Known rows, with every step that occurs:
Y -> J -> V -> S: -12.6 -2.0 8.6 -9.1 46.6 -4.7 0.7 -2.9 16.6 -15.1 4.5 -28.8 14.5 5.1 4.2 9.1 10.3 -12.0 -4.3 -4.7 -0.2
Y -> J -> V -> S -> L -> F: 10.3 5.5 30.2 -0.3 5.8 -4.3 4.3 -22.5 10.5 2.4 -0.4 -30.8 3.8 -9.0 -3.0 7.1 11.0 -5.0 2.3 -1.4 0.8
V -> S: 7.9 3.4 -9.1 8.1 32.1 -19.9 12.0 6.1 14.9 -12.3 5.6 15.8 10.5 16.2 -4.8 37.3 5.2 4.1 -25.7 14.6 -12.8
F -> Y -> J: -13.0 -23.4 -4.7 -40.3 23.3 3.2 9.6 10.2 20.7 -0.8 7.3 5.5 0.5 12.6 3.4 -17.7 -28.9 -9.0 17.0 -9.5 -2.7
T -> L -> S -> V: 17.0 17.4 -15.6 22.9 -22.2 5.0 -21.7 12.5 -60.0 3.1 -1.2 8.9 -4.3 -18.8 -6.2 -3.3 18.7 25.9 -18.8 4.8 10.6
F -> L -> S -> V: 31.7 33.9 -31.2 34.0 21.5 43.9 -52.5 5.8 -19.0 9.6 3.9 22.3 0.9 -9.9 -1.9 -8.1 2.0 19.4 11.3 3.8 -11.3
L -> F -> Y -> J -> V: -38.6 -26.8 8.5 7.4 -12.6 7.2 13.0 -4.9 34.8 2.2 -10.6 30.5 0.0 11.9 3.5 -22.1 -18.2 -25.8 9.8 -8.6 15.2
V -> J -> Y: -19.0 8.9 -29.8 -5.2 -19.0 -9.4 25.0 6.7 26.2 -19.9 3.5 -30.7 4.3 15.6 11.2 -22.0 -1.1 4.8 -22.7 -15.1 14.1
L -> F: -10.4 -10.3 -1.1 11.4 -14.0 -8.4 13.6 -8.1 2.3 6.8 -5.5 27.4 10.3 35.9 -3.8 -6.7 -9.0 -0.6 -17.5 17.9 12.1
S -> L: 21.3 2.2 6.3 -31.9 0.2 15.1 -9.0 -3.1 -34.3 23.8 10.0 -22.5 -6.8 13.9 3.0 1.1 -7.0 12.3 19.8 8.0 -8.8
J -> Y: -29.1 -23.4 -31.0 8.2 -5.6 6.6 -2.1 13.2 13.0 2.6 5.7 -29.3 4.7 23.2 5.2 -14.4 -14.0 -4.8 -17.1 0.7 13.6
T -> L -> F -> Y -> J -> V -> S -> D: -7.9 0.9 6.0 1.3 -40.6 -28.8 -2.5 3.1 -11.7 -19.3 -11.4 4.2 -9.1 -40.4 -8.0 -11.1 -0.8 -3.0 -4.5 -14.4 6.3
F -> Y: -27.0 -25.5 -17.1 -12.0 9.5 10.0 5.1 18.9 16.3 0.8 1.5 44.6 -5.5 20.5 6.2 -1.1 -26.7 -13.2 12.4 -0.9 -4.7
Y -> J -> V: -26.1 -11.6 7.5 -30.2 38.2 11.4 -4.9 -2.1 -2.9 -3.7 4.7 -38.5 12.8 19.3 12.0 -23.2 -3.8 -16.8 10.7 -8.2 11.7
D -> S: -5.5 -8.9 -12.0 11.1 43.2 -14.8 18.0 3.0 -23.2 -16.7 2.0 -23.6 6.6 7.4 -2.1 -4.9 19.5 5.7 -5.8 11.8 -2.6
T -> L -> S: 4.5 -11.4 -24.2 25.9 -11.1 -16.9 12.3 14.2 -53.5 -13.1 3.2 -13.0 -3.0 -7.1 -15.2 -10.5 15.7 27.8 -27.0 8.3 9.7
T -> L: -12.4 -12.8 -18.6 -18.9 11.0 -17.6 8.8 11.6 -64.6 -18.1 2.9 -7.5 -5.9 14.5 -2.1 -1.5 -8.2 12.6 -4.9 5.3 -1.1
T -> L -> F: -12.5 -14.8 -8.3 7.3 -20.7 -27.5 19.8 -0.6 -50.9 -15.9 -7.9 14.1 -5.3 17.0 -9.3 -4.9 -8.4 12.7 -17.2 10.5 8.6
L -> F -> Y: -25.3 -26.4 -5.9 15.7 -25.0 1.0 18.5 3.2 26.9 6.6 -10.6 64.1 -2.8 25.0 -3.0 -4.1 -24.3 -13.6 -0.3 6.5 7.2
D -> S -> L -> F -> Y -> J: 20.4 -9.6 19.7 1.4 -1.3 -12.9 26.3 -16.3 -7.7 5.4 -2.5 -29.0 -12.1 -23.3 -10.6 -19.1 8.4 9.9 19.0 0.7 -7.1

Rows:
-2.1 5.8 11.3 12.1 14.7 14.2 -9.9 -1.9 -5.5 -0.1 1.1 -7.1 -4.7 -4.5 6.6 35.8 18.7 -11.4 10.6 1.3 -8.6 | J -> V -> S -> L
32.9 25.2 -4.1 -18.6 1.1 -19.1 -22.2 8.6 3.1 2.2 7.4 -9.1 14.8 -11.4 -3.0 9.4 8.6 14.5 -22.6 8.4 -8.8 | V -> S -> D
-24.8 -17.5 10.7 24.7 -5.6 -8.0 20.4 -5.2 52.9 -9.2 -10.6 39.1 2.2 0.6 -3.2 7.7 -6.2 -23.2 -5.0 -5.3 5.6 | L -> F -> Y -> J -> V -> S
34.9 12.8 16.3 17.5 -15.2 -15.3 12.2 -15.0 4.3 12.1 -0.2 11.3 -2.3 0.5 -12.9 35.5 9.2 13.9 -18.2 17.1 -11.8 | V -> S -> L -> F
20.9 2.4 17.3 -7.2 -27.2 5.7 3.5 -16.2 -21.9 28.4 0.1 -0.8 -5.7 16.3 -3.9 -1.5 -6.6 11.6 8.3 14.2 1.6 | S -> L -> F
35.2 13.3 7.6 -5.8 14.3 -6.0 1.0 -3.2 -8.5 5.7 9.3 -8.9 -3.0 -1.5 -6.6 38.6 8.3 15.6 -4.8 12.9 -22.0 | V -> S -> L
12.4 52.8 -2.1 -33.1 -5.7 17.1 -17.2 1.6 -8.8 7.1 -1.8 26.3 6.6 10.7 19.2 -2.0 3.7 8.0 -3.4 -8.1 4.1 | S -> V -> J
-4.1 40.2 -18.0 -12.1 -29.2 18.9 -16.8 5.5 12.3 5.1 -1.8 -0.7 3.9 1.3 19.8 -11.2 1.4 3.5 -13.2 -16.7 14.7 | S -> V -> J -> Y
42.9 27.1 -35.4 18.2 0.5 21.6 -50.1 8.8 -20.2 6.3 10.6 -21.8 5.0 -20.7 -8.0 -38.5 6.0 30.0 10.0 2.0 -8.5 | F -> L -> S -> D
-6.2 -15.5 26.6 -9.9 -31.9 21.2 0.1 -13.9 6.5 21.7 -5.5 1.3 -14.2 -5.4 3.2 -15.0 -12.5 -13.5 33.4 -9.1 4.9 | S -> L -> F -> Y -> J -> V
9.2 19.6 14.9 -30.6 17.6 -6.2 -23.7 -1.2 9.0 -2.6 6.3 -49.7 17.1 -18.3 5.8 -13.1 11.0 -4.3 -2.2 -10.4 3.8 | Y -> J -> V -> S -> D
-29.1 -19.6 0.3 -4.3 30.0 4.0 7.7 9.4 41.0 -15.3 0.5 15.5 0.2 -5.5 6.1 8.8 -7.9 -25.5 10.2 -15.6 -4.7 | F -> Y -> J -> V -> S
-5.0 -14.5 22.2 15.7 -2.8 1.5 17.4 -16.5 -4.8 0.5 -9.4 -28.8 -12.9 -29.5 -1.9 -17.8 17.7 -8.4 29.7 -7.7 0.9 | D -> S -> L -> F -> Y -> J -> V
33.2 2.3 22.6 -0.2 -8.3 -14.3 18.1 -13.9 29.4 7.4 1.4 12.0 -6.0 -15.6 -13.4 25.0 -5.2 7.7 -2.1 3.1 -15.4 | V -> S -> L -> F -> Y -> J
-6.0 -10.2 14.5 -17.0 14.5 13.0 -0.5 2.0 26.6 0.5 3.1 -2.3 -11.2 -18.8 4.4 12.4 -4.6 -17.2 26.7 -16.3 -12.3 | F -> Y -> J -> V -> S -> L
-15.3 -7.3 12.9 38.3 -24.4 12.7 2.9 -4.3 26.8 4.3 -10.9 40.0 -14.3 -13.0 0.3 34.8 7.0 -22.2 12.2 -2.0 -4.7 | J -> V -> S -> L -> F -> Y
-5.6 17.8 0.6 0.9 -0.4 3.0 -32.3 9.1 5.4 -1.5 -1.0 -9.4 9.9 -12.6 8.4 8.9 18.5 -11.6 -6.4 -2.6 3.3 | J -> V -> S -> D
